Each row was made from one walk, in order. Every step used is in the known rows, and no mark comes twice. Write each row's walk.
In the rows, zero is written as 128.
Known rows:
ribud fikuz: [133 164 153 140 121 128 131 126 127 176 124 138 103 129  99 126 100 123
 156 113 156  91  96 125 103 157 173 121 134 101 158 134 132 131 130 109
 118 106 131 124 144 114 162 116 137 130  84 110 131 133  51 149  87 117
  97 107 122 130 140 136 143 180 163  85 143 135  68 131 138 139 126 151]
galik seza: [146 159 141 132 108 163 142 172  98 148 117  85  87  99 126  76 124 128
 160 150 128 130 108  89 132 118  92 117 126 105 191 140 123 119 139 110
  87 114 130 122 149 133 139 118 146 122 124 143 124 120  86 177 143 178
 115 108 126 122 134 137 101 183 112  76 140 172  79 140 147 145 122 125]
ribud fikuz pame zupezef rogitet kuled: [130 164 128 119 192  97  87  81 165 121 108 198 158 111 159 200 165 195
 108 168 145 144 135 145 116 143 154  97 177 167 104 153 123 167 125 173
 120 111  99 174 105  99 125 106 110 129  96 126 142 139 201  81 126  71
 107 175 173 141 130 124 153 101 123 135 127 107 118 121 106 121 154  64]
seza galik dovuli: [152 111  81 129 141 126 159 131 121 187 132  93 138 101  71 101 133 159
 164  70  93  57 106 151 168 178 150 144  82 100 131 172 126 106 129 123
 129 125 161 108  74 132 134 105 143  92 145 108 161 159  97 153 133 134
  92  85 119 127 154 152 140 139 125  83 136 152 131  77 165 133 113 148]
pame zupezef rogitet kuled: [140 152 115 108 155 117 106 122 142 101 121 201 137 107 152 181 160 125
 112 151 152 150 117 146 137 134 127 127 168 191 139 111 137 120 134 169
 141 142 113 169  83 134 113 112  94 176 107 146 144 122 198  89 132  97
 144 130 173 119 102 106 108  93 126 139 135 122 138 110 129 131 185 109]
rogitet kuled seza galik: [116 104 134 120 111 176 197 135 166 142 128 152 111 130 124 132 192 127
 157  91  69 116 173 138 159 147 105 148 143 121 103 125  94 109 130  61
 112 124 110 126 105  87 127 101 148  88 155 110 147 149  89 139 133 160
 129  88  93 117 116 112  85 134 158 167 136 109 118 118 124 135  88 122]
fani rogitet kuled: [153 160 130 111 120 146 104 154 121 132 123 182 112 154 128 132 153 142
 144 143 155 112  77 101  87 159 130 146 135 141 115 145 129 142 131 100
 131 161 120 178 159 133 130 122 121 150 130 136 107 165  76 102 124 157
 167 129 163 117 126  73  82 146 151 163 101 119 122  90 117 115  99 110]
fani rogitet kuled seza galik dovuli: [145 131 138 112 143 152 181 135 166 176 105 147 124 134 124 121 199 226
 137 103  40 116 133 160 159 174 105 153 109 118  99 178 102 130 148  67
  97 144 137 134  75 116 110 100 138  93 130 103 165 138  59 133 154 190
 162  96 155 111 149 105  91 117 147 185 133  96 145  90 131  97  84  82]
ribud fikuz pame zupezef katob: [121 211 108 141 139  70 144  92 162 153 112 117 174  98 116 116  94 158
 140 152 140 112 113 106 107 202 189 107 141  99  82 167 136 151 115 159
 109 101 123 147 175  83 142  84 112 120 133 134 170 152 105 148 116  66
  74 161  62 151 138 157 167 131  86  92 111  93  84 119 104 133 143 105]
galik dovuli: [144 134  95 124 145 117 140 135  89 168 131 102 138 119 114  89  96 128
 146 125 130 111  80 149 126 162 146 111 115 115 171 154 149  93 137 135
 107 140 152 113 105 155 136 115 144 138 121 122 131 132  98 152 139 155
 129  96 142 113 125 156 128 146 122  75 152 162 115  99 168 139 147 169]
galik seza kuled ribud fikuz pame: [149  97 145 151 121 141 140 139 104 121 145  44 111 123 105  65 117 160
 111 156 112 113 190 107 142  60  97  81  85  37 156 176 105 154 135 111
 108 126 120  60 215  74 127 172 144  59 103 120 109 114 141 187 165 166
  35 126 125 163 205 162 155 187 141  89 111 160 130 198  98 116  62  83]
zupezef katob: [108 177  84 127 109 120 153 147 115 127 151  99 153 132 104  73  77  79
 166 115 154 111  90  67 115 162 155 132 129 102 119 128 121 120 121 131
 119 122 133 137 139 117 142 104 117 144 168 148 116 140  72 172  99 107
 131 134  64 124 110 146 109 137 117 111 103 122  76  89 127 131 132 172]
rogitet zupezef pame: [130 138 168 132 126 127 100 134 114 134 134 120 139 135 127 141 113 112
 140 138 174 161  93 123 112 158 142 140 141 163  98 136 146  95 123 153
 156  91 154 181  97 165 127 103 131  97 174 130 147 109 165 122 113 107
 204 112 134 104 105 135 171 146 110 113 128 136 126 114 136 126 176 177]
fani rogitet: [154 160 137 129 101 143 103 159  88 144 160 142 102 131  83  94 127 146
 131 118 155 101  61  90 100 165 129 175 112 132 137 144 149 148 140 117
 127 149 147 152 171 161 155 137 127 138  80 143 117 141  57 122 128 165
 141 130 127 122 137  85 128 178 134 129 101 139 112  87 127 126 108 145]
rogitet kuled ribud fikuz pame: [122 107 118 133 135 118 133 105 159 126  98 134 132 147 157 123 132 128
 135 138 113 138 146 137 138  69 144  85 131  81 101 154 112 133 102  91
 133 119 101 106 173  98 127 136 155  96 167 110 109 147 121 144 132 124
  93 150 137 129 130 133 134 154 140 173 112 112 137 169  99 110  74  90]
kuled ribud fikuz: [122 109 150 148 118 119 169 139 118 143 127  95  93 136  98 111  82  96
 131 106 128 112 120 142 132 100 154 106  92  53 168 123 118 106 142  79
 140 130 152  61 161 126 147 141 148 107  97 118 111 108  65 150  94 130
 101 131 119 132 162 146 155 160 160 122 155 127 109 161 112 117 100 136]
galik seza kuled: [160 116 136 127 113 163 117 160  85 123 144  76  98 113  97  84 135 112
 142 159 136  92 154 103 145 117  83 124 102  93 187 143 118 135 151 130
 110 139 122 118 175  96 125 129 127 120 104 141 109 134 102 173 164 187
  83  74 114 146 152 118 100 186 121  58 118 188  97 162 146 153 107 148]
rogitet kuled ribud: [120  74 117 125 104 138 160 144 121  98 115 129 114 152 155  96 115  81
 143 118 128 147 108 133 139  81 120 119 129 106 122 116 125 109 124  97
 142 149 120 105 153 125 114 135 145 127 171 128 104 130 130 143 126 152
 131 120 133 109 126 122  83 131 151 179 122 118 153 148 123 129  99 137]
figupog fikuz: [152 144 133 128 116 129 144 119 127 155 159 121 115 149 103 120  93 103
 162  98 132 102 116 103 138 100 113 124 127 129 149 135 124  90 136 105
 118 141 142 120 129 130 129 117 133 154  99 152 133 124  73 155 118 155
 108  87  93 127 109 115 121 136 156  91 137 178  45 108 152 150  89 158]
kuled rogitet zupezef: [112 106 138 106 120 135  79 130  95 164 121 102  87 126 146 146 116 136
 105 158 167 102  79 144  73 145 132 172 108 155 115 120 154 151 119 154
 155 141 143 145 146 182 111 156 111 137 175 142 114 120 126 109 132  95
 153 172 156 117 109  94 146 115  85 106 152 117 135 103 160 152 161 157]
rogitet zupezef: [129 122 127 107 117 148 118 134 122 167 133 119  99 106 114 142 110 133
 138 142 158 106  90 132 118 172 131 166 143 143 117 104 152 115 131 164
 134 116 148 141 150 141 122 113 119 143 157 139 137 127 132 131 135 117
 107 126 142 112  97 121 144 137 124  96 131 134 116 112 136 145 169 182]
rogitet kuled: [135 135 109 113 122 135 116 131 133 114 114 160 115 139 150 131 136  81
 160 139 147 121 102 134 110 118 133 131 146 141 127 119 133 115 125 115
 129 134 112 147 134 114 119 116 133 151 155 128 113 154  93 135 130 148
 118 104 141 116  92 107  89 143 136 128 119 137 117 127 141 142 107 155]
fikuz pame zupezef rogitet kuled: [134 155  78 121 161  94  79  95 146  99 118 190 168 112 157 188 165 155
 106 158 151 161 127 130 144 137 126 112 174 199  82 138 151 162 105 188
 128 129 112 184 115 131 104 113  97 153 113 142 137 155 210  89 161  97
 134 170 153 129 110 113 134  92 103 150 106 122 154 102 107 131 149  83]
zupezef rogitet kuled seza: [ 99 131 137 100 146 148 148 122 145  91 137 171 127 149 177 161 152 123
 133 132 104 182 149 109 147  85  95 135 178 181 152  96  93 135 127 112
 108 126 107 164  61 129 120 132 116 152 113 127 135 110 137 103 130 153
 214 144 136 107  92 131  92 102 155 169 140 120 115 129 124 107 113 126]
ribud kuled seza: [102 127 152 143  78 150 149 131 120 124 169 111 136 142 124 127 147 114
 136 100  94 141 159 144 148 171  98 158 131 134 146  60 115 125 146  99
 118 140 114 109 171 138 137 156 150 128  72 135 156 153  47 145 128 164
 105 109 109 121 104 151 122 155 156 123 125 154 121 193 163 141 132 207]
katob zupezef: [140 165 122 151  89 150  83 155 100 156 137 133 117 109  79  83 108 117
 145 115 145  78 112  93  91 168 131 161 134 133 118  98 160 122 127 144
 131 111 144 138 161 144 164 137 139 181 110 137 115 127  98 112  89 127
  96  93  99 145 111 136 141 129  84  77 112 150 108 114 149 148 132 150]
seza kuled ribud fikuz pame zupezef: [149  87 112 142 122  80 125 104 137 112 156 108 139 116  75 107 114 136
  76 122 131 112 182 169 141 116 147  97  95  80 124 166 158 144 126 141
 143 132 118  54 205 104 127 156 110  77  60 126 126 142 179 136 166 143
  47 117 102 161 191 146 188 134 125 113 107 108 174 169  93 136 119  94]

Which walk is each row?
[136 171 146 177 112 128  66 151 101 128 141 134 156 129  93  89 101  95
 139 137 150 125 119 104  94 157 131 143 134 165 114 138 167 105 114 142
 132  95 142 174 106 158 165 127 156 158 110 144 120 105 117 111  72 117
 203  88  88 132 111 153 153 145  78  92 101 164 147 103 153 132 151 143]
katob zupezef pame
[123  90 149 128 129 123 170 139 152 128  90 138  96 161 152 121 115 103
 137 131 117 114 132 143 114  84 143  86 120  67 160 115 107 116 143  81
 136 148 119  82 146  92 127 119 142 128 155 108 110 107 106 127 103 124
 113 113 150 130 133 136 110 151 184 168 139  96 124 166 119 122 107 107]
rogitet kuled ribud fikuz
[132 108 114 126 131  94 124 100 167 121  79 140 145 125 141 133 145 139
 114 147 114 151 141 178 123 106 149  75 144  96 108 142 133 106 123 106
 127 123 110  89 172 101 122 125 138 116 135 130 135 119 164 123 143 111
  77 139 138 136 165 129 148 121 124 174 132  86 173 169  86 126 129  72]
rogitet kuled ribud fikuz pame zupezef
[105 145 148 130 131 166 104 137 141 114 117 176 125 144 157 149 144 137
 114 157  98 151 175  99 123 127  62 151 173 191 126  64 113 140 124 138
 116 107 108 156  69 122 143 142 131 197 103 131 103  85 155  78  92 127
 195 130 136 132  83 134  92  49 119 150 133 121 143 124 136 101 142 102]
katob zupezef rogitet kuled seza
[130 102 111 121 126 139 200 123 141 189 144  79 125 124 107 102 139 165
 144  72  39 100 133 177 186 161 117 132  95 106 132 158 122 100 134  89
  96 128 154  93  60 122 131 113 155  69 113 101 167 137  81 157 157 166
 120  79 101 111 155 158 124 139 133 105 165 123 120 103 151 126 110 148]
kuled seza galik dovuli
[114  96 131 134 163 107 125 101 136  94 117 146 153 131 178 145 130 150
 103 128 129 170 155 104 153  50 129  85 139 105 111 154 101 150 109 121
 130 115 117 122 107 106 128 142 140 107 156  98 100 132 176 107 126  98
 133 191 173 137 144 140 135 128 161 173 130 117 142 157  88  89  93  73]
zupezef rogitet kuled ribud fikuz pame
[116 107 153 150  90 156 167 125 156 140 168 112 138 123  85 133 174 131
 156  47  63  94 190 164 182 197 104 180  84 104 116  93  99 119 139  89
 126 133 129 112 140 133 135 137 159  74  81 125 174 181  49 147 133 147
  81 103  94 123 141 135 120 169 171 124 113 167 139 162 155 131 118 194]
ribud kuled seza galik
[134 160  64 135 125  97  99 112 116 140 146 136 146 102 100 112 142 155
 115 117 147 126 100 159 119 172 140 126 147 165 106 155 173 145 106 159
 128 127 131 143 170 148 138 113 109 119  91 144 150 167 155 131 170 137
  79 130  85 123 131 120 159 135  65  90 109 137 134 109 115 161 127 128]
fikuz pame zupezef
[ 95 147 126 101 127 111 101 129 117 141 100  76 121 131 161 147  90 110
 127 147 171 105  74  94  85 154 152 165 115 137  89 141 129 160 122 163
 144 138 138 151 138 157 112 123  96 131 248 138 123 114  97 142 113  59
 188 198 124 123  96 102 129  94  77 118 133  98 108  88 157 138 177 156]
kuled rogitet zupezef katob
[112 170 127 110 121 123 144 139 137 145 117  77 135 121 137 107  67 120
 146 134 162 120  77  76 101 186 154 161 141 127  80 104 121 121 124 165
 127 100 148 156 145 113 120  81 106 133 225 140 142 119 127 166 112  86
 136 152 115 117  92 132 138 106 111 104 120 102 104 104 135 128 172 163]
rogitet zupezef katob
[112 155 147 106 159 125 146 114 161 101 120 200 133 133 168 171 172 148
 104 146 105 186 161 153 142 133 104 116 187 191 154  87 124 126 143 126
 107 142  98 156  61 136 116 114 100 171  79 152 164  98 180  86 141 145
 181 127 142 110  98 117  96  71 136 154 158 103 132 135 118 121 169 113]
pame zupezef rogitet kuled seza
[147 139 112 130 112 122 116 103 120 154 173 107 145 131 112  90  94 148
 142 109 123 129 115  95 143 103 100 114 123 139 102 188 139 128  91 115
  96 112 136 129 148 131 120 125 138 123  96 129 124 151  89 161 144 142
  83 119  87 129 105 111 131 141 121 104 119 181  65 108 132 151  68 137]
figupog fikuz pame
[125  97 113 153 114 116 138 114 114 131 134  85 131 127 123  86  96 154
 115 112 116 126 133 116 134  97 143  97 102  71 120 168 123 134 112 103
 119 121 130  82 169 134 147 155 143  84 120 100 115 155 121 152 130 129
  77 154 109 134 156 150 169 169 132 126 126 127 115 161  90 114  74 120]
kuled ribud fikuz pame
[ 87 147 140 126 122 116  80 112 112 129 108  71 145 134 158 174 109  84
 121 140 170 112 119 110  97 187 145 179  99 124  86  81 119 162 132 179
 158 146 124 159 174 161 102 138 125 140 225 148 137 164  78 131 106  48
 139 198 141 132  91 124 129  99  99 122 102 128 147 141 176 132 207 191]
ribud kuled rogitet zupezef katob
[148 110 197 120 134 144  64 146  93 117 117  46 112 141 154 140 152 145
 106 205 175 132 158 129  85 104  86 143  92 133 150 159 118 161 140 146
 143 118 124 153 121 155 100 158 119  84 173 117 129  99 177 149 155 133
 206 124 151 137 150 116 158 166  82  82 126 165 157 150 161 155 159 130]
galik seza kuled rogitet zupezef pame
[112 105 138 115 136 169 170 126 160 127 148 162 125 133 148 180 184 149
 157  78  78 144 184 131 184 133  98 144 138 159 105 119  86 137 119  97
 119 111 115 155  41 107 116 104 120  95 135 103 148 146 136 111 130 148
 174 130 132 116 126 116  89 111 170 181 144 103 121 104 118 106 111 122]
zupezef rogitet kuled seza galik
[125 141 122 109 149 136  99 124 117 101 125 178 135 138 161 172 138 123
 141 128 160 152 115 108 135  96 121 136 154 177 147 108 116 132 126 142
 136 122 124 166  77 132 123 122 120 159 125 128 108 136 147 112 118 118
 181 147 169 120  85 122  91 109 157 141 131 143 120  99 125 120 140 137]
zupezef rogitet kuled
[119  88  83 122 152  96 114 104 140  80 111 162 171 112 163 159 152 132
  71 131 116 186 148 149 137  80 119  88 143 151 102 140 153 128 103 173
 133 145 115 131 116 148 101 143 111 126 136 134 113 129 252  91 163 117
 135 174 161 121 132 119 132  79 102 175 108  93 197 126  80 110 138  70]
fikuz pame zupezef rogitet kuled ribud
[145  47 155 143 102 123 151 139 118 124 157  94 110 144  73  96  97  95
 108 114 133  94 164 135 136  79 141 124  75  51 167 126 123 130 143 102
 151 150 144  39 173 100 135 164 129 102  88 104 108 125 110 152 122 148
  76 102 120 157 174 142 163 172 182 118 122 139 138 169 118 130  89 160]
seza kuled ribud fikuz
[142  73 111 120  96 117  68 130  63 113 178 114 101 154  89 119 132  71
 106 137 167  83 133 165  97  99 131 160  83 150 162 130 155 160 122 139
 154 169 130 101 174 157 119 194 112 119 110 116  84 172  98 128 152 140
 126 131 100 148 136  92 134 151 107  88 103 164 157 118 155 170 103 179]
seza kuled rogitet
[128 191  96 122 120  94 158 131 141 128 128 105 149 105  86  93  91  90
 147 129 146 132  86 113 123 187 173 130 138 132 126 112 158 101 139 154
 125 126 126 149 140 123 140  89 104 169 145 172 156 129 114 154 122  99
 111 129  71 125 122 132 125 106  92 102 107  99 112 103 127 145 180 144]
pame zupezef katob
[112 127 146 147 138 183 130 135 164 141 125 180 119 116 119 158 174 173
 124 103  66 111 188  99 152 158  80 164 152 164  99  97  98 153 122 119
 122  98 127 149  56 103 137 115 127 151 117 116 150 112 143  83  97 116
 169 114 115 138 115 132  93  64 135 157 127 120 144 102 144 101 122  88]
katob zupezef rogitet kuled seza galik
[131 111 121 139 166  85 120 106 133 114 127 118 150  99 130 147 116 180
  84 112 122 161 148 158 155 106 157  94 114 116 128 150 146 139 119 157
 134 116 137 106 115 147 126 141 112 102  70 120 144 115 191  98 140 103
 104 177 150 141 178 144 181 108 106 130 148 112 143 145  78 109 133  73]
kuled ribud fikuz pame zupezef rogitet
[115  82 115 114 147 138 141 140 115  64 130 148 123 150 174 143 134  78
 112 106 128 173 119 124 144  49 111 117 131 130 151 107 108 110 133 120
 142 150 132 111  80 148 117 143 125 151 145 128  96 118 188 112 129 142
 175 152 163 113 121 119  95 111 153 180 132 119 152 129 110 113 129 116]
zupezef rogitet kuled ribud
[114 103 138 145 148 155  94 146 114  90 115 154 131 134 149 128 123 111
  94 133 119 142 144  89 119  73  97 127 132 149 125  75 125 125 120 147
 153 121 135 123 107 143 133 163 140 193 142 127  83  91 189  78  85 113
 173 142 155 142 103 151  97  69 125 158 108 132 186 127 125  90 130  94]
katob zupezef rogitet kuled ribud
[131 117 156 121 175 103 147 115 164  99  76 174 125 142 154 178 137 126
 105 142 125 164 148 174 137  85 155  86 142 126 158  98 122 115 148 129
 136 141 122 100  85 104 114 116 113 150  91 144 144  81 199  82 109  94
 134 148 187 129 153 131 131  82 164 172 161  88 160 155 106 104 178  66]
pame zupezef rogitet kuled ribud fikuz
[132 104 126 122 156 115 133 135 126  86 107 161 128 132 165 156 138 104
  83 133 117 180 127 163 137  83 121 105 152 151 145  91 133 105 135 148
 141 161 125 109  91 149 106 131  94 166 108 139 127  99 218  83 140 137
 161 130 164 119 128 122 112  68 121 177 142 103 178 141 104 114 174  96]
pame zupezef rogitet kuled ribud
